Known rows, with every step that occurs:
P-Q: -43.2, -4.5, 18.2, -14.6, 12.2, 13.4, 14.7, 4.2, -13.6, -5.5, -4.8, -31.2, -2.6, 8.0, -13.9, -41.1, 7.1, -7.9, 2.5
Q-N-M: -6.3, 3.4, 14.5, -9.7, -9.0, 1.6, 22.5, 5.7, -0.1, -5.0, 1.6, -9.0, 12.9, -22.1, 15.0, 17.3, 1.8, -13.0, -1.7
D-M-G-Q-C-S: -52.4, -1.1, 5.4, 2.7, -11.9, -5.5, 10.4, 3.4, -5.4, 2.6, -11.7, -7.0, -1.1, 12.5, -26.6, 26.8, 6.6, 2.3, 6.1
C-S-N-Q: 30.8, -3.7, 9.7, 51.7, 12.1, -9.8, 1.0, -4.2, 4.2, 14.1, -6.9, -17.1, 7.2, -6.7, 20.4, 27.0, -2.0, -3.2, 1.7
C-S-N: 35.5, -4.8, 12.8, 47.3, 7.4, -10.4, 25.7, -6.0, 3.0, 8.8, -3.9, -15.2, 10.7, -1.6, 21.0, 33.3, -0.4, -2.7, 2.0
C-S: -1.6, -6.4, 16.1, 25.2, 6.2, -2.9, 13.2, -1.0, -8.6, 7.7, -6.4, -15.7, 8.3, -1.4, 13.9, 10.4, -0.8, -2.6, 2.4
Q-N: -3.1, 2.5, 11.7, -15.5, -3.9, 5.9, 31.7, 3.4, -0.7, -5.4, -3.1, -5.0, 7.4, 2.7, 4.6, 31.5, 1.7, -16.0, -4.1
Q-G: 14.3, -8.8, 14.5, -26.1, 7.9, -6.2, -30.1, 2.2, -5.1, -18.6, -4.0, -11.3, -0.2, -12.0, -2.7, 3.6, 0.5, -5.4, 9.6
M-G-Q-C-S: -44.9, 8.2, 8.4, -12.6, -15.8, 19.9, 10.7, 5.9, -19.1, 3.6, -8.4, -7.8, -4.1, 19.0, -17.5, -3.2, 11.2, -4.5, 9.3
D-M: -42.2, -9.0, 5.5, 11.1, -4.5, -14.4, 3.2, 1.7, 0.9, -2.9, -11.4, -18.6, 4.7, -5.5, -17.6, 32.7, 5.2, 0.4, 1.6
P-M: -8.8, -4.5, 16.4, 14.6, -3.0, -2.2, -6.5, 10.8, -6.0, -11.4, -12.6, -31.5, 1.1, -2.1, -14.1, -2.7, 3.5, -10.2, 1.2
J-Q: -20.6, 5.8, 4.0, -3.6, 5.6, 22.2, -25.7, 6.3, -9.1, -0.5, -12.2, -15.8, -7.3, -7.8, 6.7, 6.2, 7.1, -11.2, 4.4
J-M: -3.1, 7.8, 9.8, 2.6, -2.0, -1.6, 16.0, 8.1, -11.6, -10.7, -1.2, -18.2, -0.6, -16.2, -12.5, 12.0, 7.0, -11.4, 6.4
S-N-Q-C: 19.8, 4.1, 2.9, 32.3, 1.8, 1.8, -13.3, -0.1, 11.7, 8.9, -12.7, -17.7, 2.2, -12.4, 8.2, -4.3, 4.5, -10.7, 3.2
Q-C: -25.6, 3.9, 14.6, -11.7, -10.1, 17.2, 7.0, 5.8, -2.3, 2.7, -16.1, -8.2, 3.3, -3.4, 0.6, -62.0, 4.3, -13.5, 6.1
J-M-D: -11.2, 12.0, 9.3, 12.6, -16.6, 2.1, 11.9, 7.9, -15.0, -18.1, -0.8, -14.5, -4.4, -2.0, -17.7, -4.6, 15.1, -6.7, 3.1
C-S-N-M: 32.9, -3.9, 14.3, 51.0, 3.5, -13.3, 19.3, -4.4, 3.5, 8.5, -0.4, -18.2, 14.7, -19.1, 28.1, 22.3, -0.5, -0.6, 3.7
G-Q-N-M: -18.1, 8.7, 5.6, -30.1, -7.1, 17.6, 12.9, 11.1, -5.9, -1.3, -3.5, -13.1, 6.4, -10.4, 5.2, -7.5, 10.1, -16.2, -5.1
G-Q-N-M-D: -21.6, 10.8, 5.4, -25.2, -14.2, 19.2, 11.0, 11.0, -7.5, -5.0, -3.4, -11.3, 4.6, -3.4, 2.6, -15.9, 14.1, -13.9, -6.7

Rows:
-17.6, 5.4, 14.2, -9.2, -15.0, 2.2, 25.1, 5.1, -5.4, -5.9, 3.7, -6.4, 9.7, -13.9, 5.4, 36.1, 3.3, -9.4, 2.2 -> Q-N-M-G
18.0, 2.9, 16.8, 19.3, -2.4, 6.0, 23.5, -0.6, 6.8, 10.7, -13.1, -2.7, 7.5, -0.1, 17.0, -42.7, -1.6, -10.7, 5.7 -> Q-C-S-N
45.0, -5.5, 11.6, 41.5, 16.4, -13.6, -10.0, -4.4, 5.5, 8.6, -5.4, -13.1, 5.3, -8.7, 20.5, 25.0, -4.4, -2.7, 4.1 -> C-S-N-Q-G
-7.4, -4.9, 7.1, -8.3, 14.7, -0.9, -70.9, 6.4, -5.0, -2.2, -11.4, -18.4, -6.2, -20.5, -3.6, -10.7, -0.4, -6.9, 7.0 -> N-Q-G
-14.1, 12.0, 7.4, -11.8, -2.5, 19.8, -9.8, 7.7, -6.0, -2.8, -3.9, -4.1, -3.7, -13.2, 12.4, 26.6, 3.8, -13.2, 4.0 -> J-Q-N-M-G
-41.3, 6.0, 13.1, 2.6, -18.7, 8.9, -3.7, 8.0, -15.3, 3.3, -1.5, -17.4, 6.8, -23.7, 3.3, -20.4, 9.2, -0.6, 10.5 -> N-M-G-Q-C-S
-26.7, 9.0, 6.6, -2.0, -15.2, 16.3, 17.0, 3.5, -13.3, 3.7, -7.1, -7.4, -2.9, 18.8, -14.2, 8.5, 11.2, -4.4, 9.1 -> M-G-Q-C-S-N
-6.5, 11.1, 8.4, -1.9, -12.0, 20.1, 7.3, 7.9, -2.7, 6.3, -11.4, -8.8, 3.4, -0.2, 9.1, -64.9, 11.8, -10.7, -0.3 -> G-Q-C-S-N-M-D
-36.4, 1.8, 21.6, -22.4, 4.2, 11.1, 30.6, 5.6, -10.3, -7.8, 3.6, -19.6, 0.9, 2.3, -8.0, -20.1, 3.9, -9.8, 2.3 -> P-Q-N-M-G
-2.4, 9.0, 8.5, -7.1, -4.7, 18.2, 9.1, 7.9, -0.8, 9.7, -11.5, -10.5, 5.3, -7.0, 11.6, -56.2, 7.8, -13.3, 1.1 -> G-Q-C-S-N-M
8.6, 4.8, 17.9, 22.4, -9.1, 4.5, 20.9, 0.1, 3.4, 10.0, -9.2, -2.8, 8.0, -6.7, 15.3, -36.5, -0.3, -6.9, 9.8 -> Q-C-S-N-M-G
-50.8, 4.3, 8.9, -0.7, -20.1, 7.9, -8.9, 8.4, -18.2, -2.4, 0.6, -25.1, 6.0, -26.1, -3.3, 0.9, 13.6, 0.4, 9.3 -> N-M-G-Q
-0.5, 4.2, 14.7, 16.9, -9.7, 3.3, 6.9, 10.0, -6.4, -5.4, -11.2, -19.6, -3.3, 15.7, -19.7, 2.7, 5.2, -8.6, 5.7 -> P-M-G-Q-C-S-N
10.0, 7.1, 6.0, 26.0, -15.8, 0.3, 14.0, 0.6, 3.3, 0.4, -1.0, -18.8, 8.6, -19.8, 8.0, 12.8, 11.2, -4.0, 8.1 -> S-N-M-G-Q-C
1.5, 12.3, 10.5, 11.1, -0.5, 20.8, -13.6, 4.5, -0.8, 8.2, -11.8, -1.4, -4.8, -10.3, 18.8, -22.8, 1.8, -10.1, 10.5 -> J-Q-C-S-N-M-G
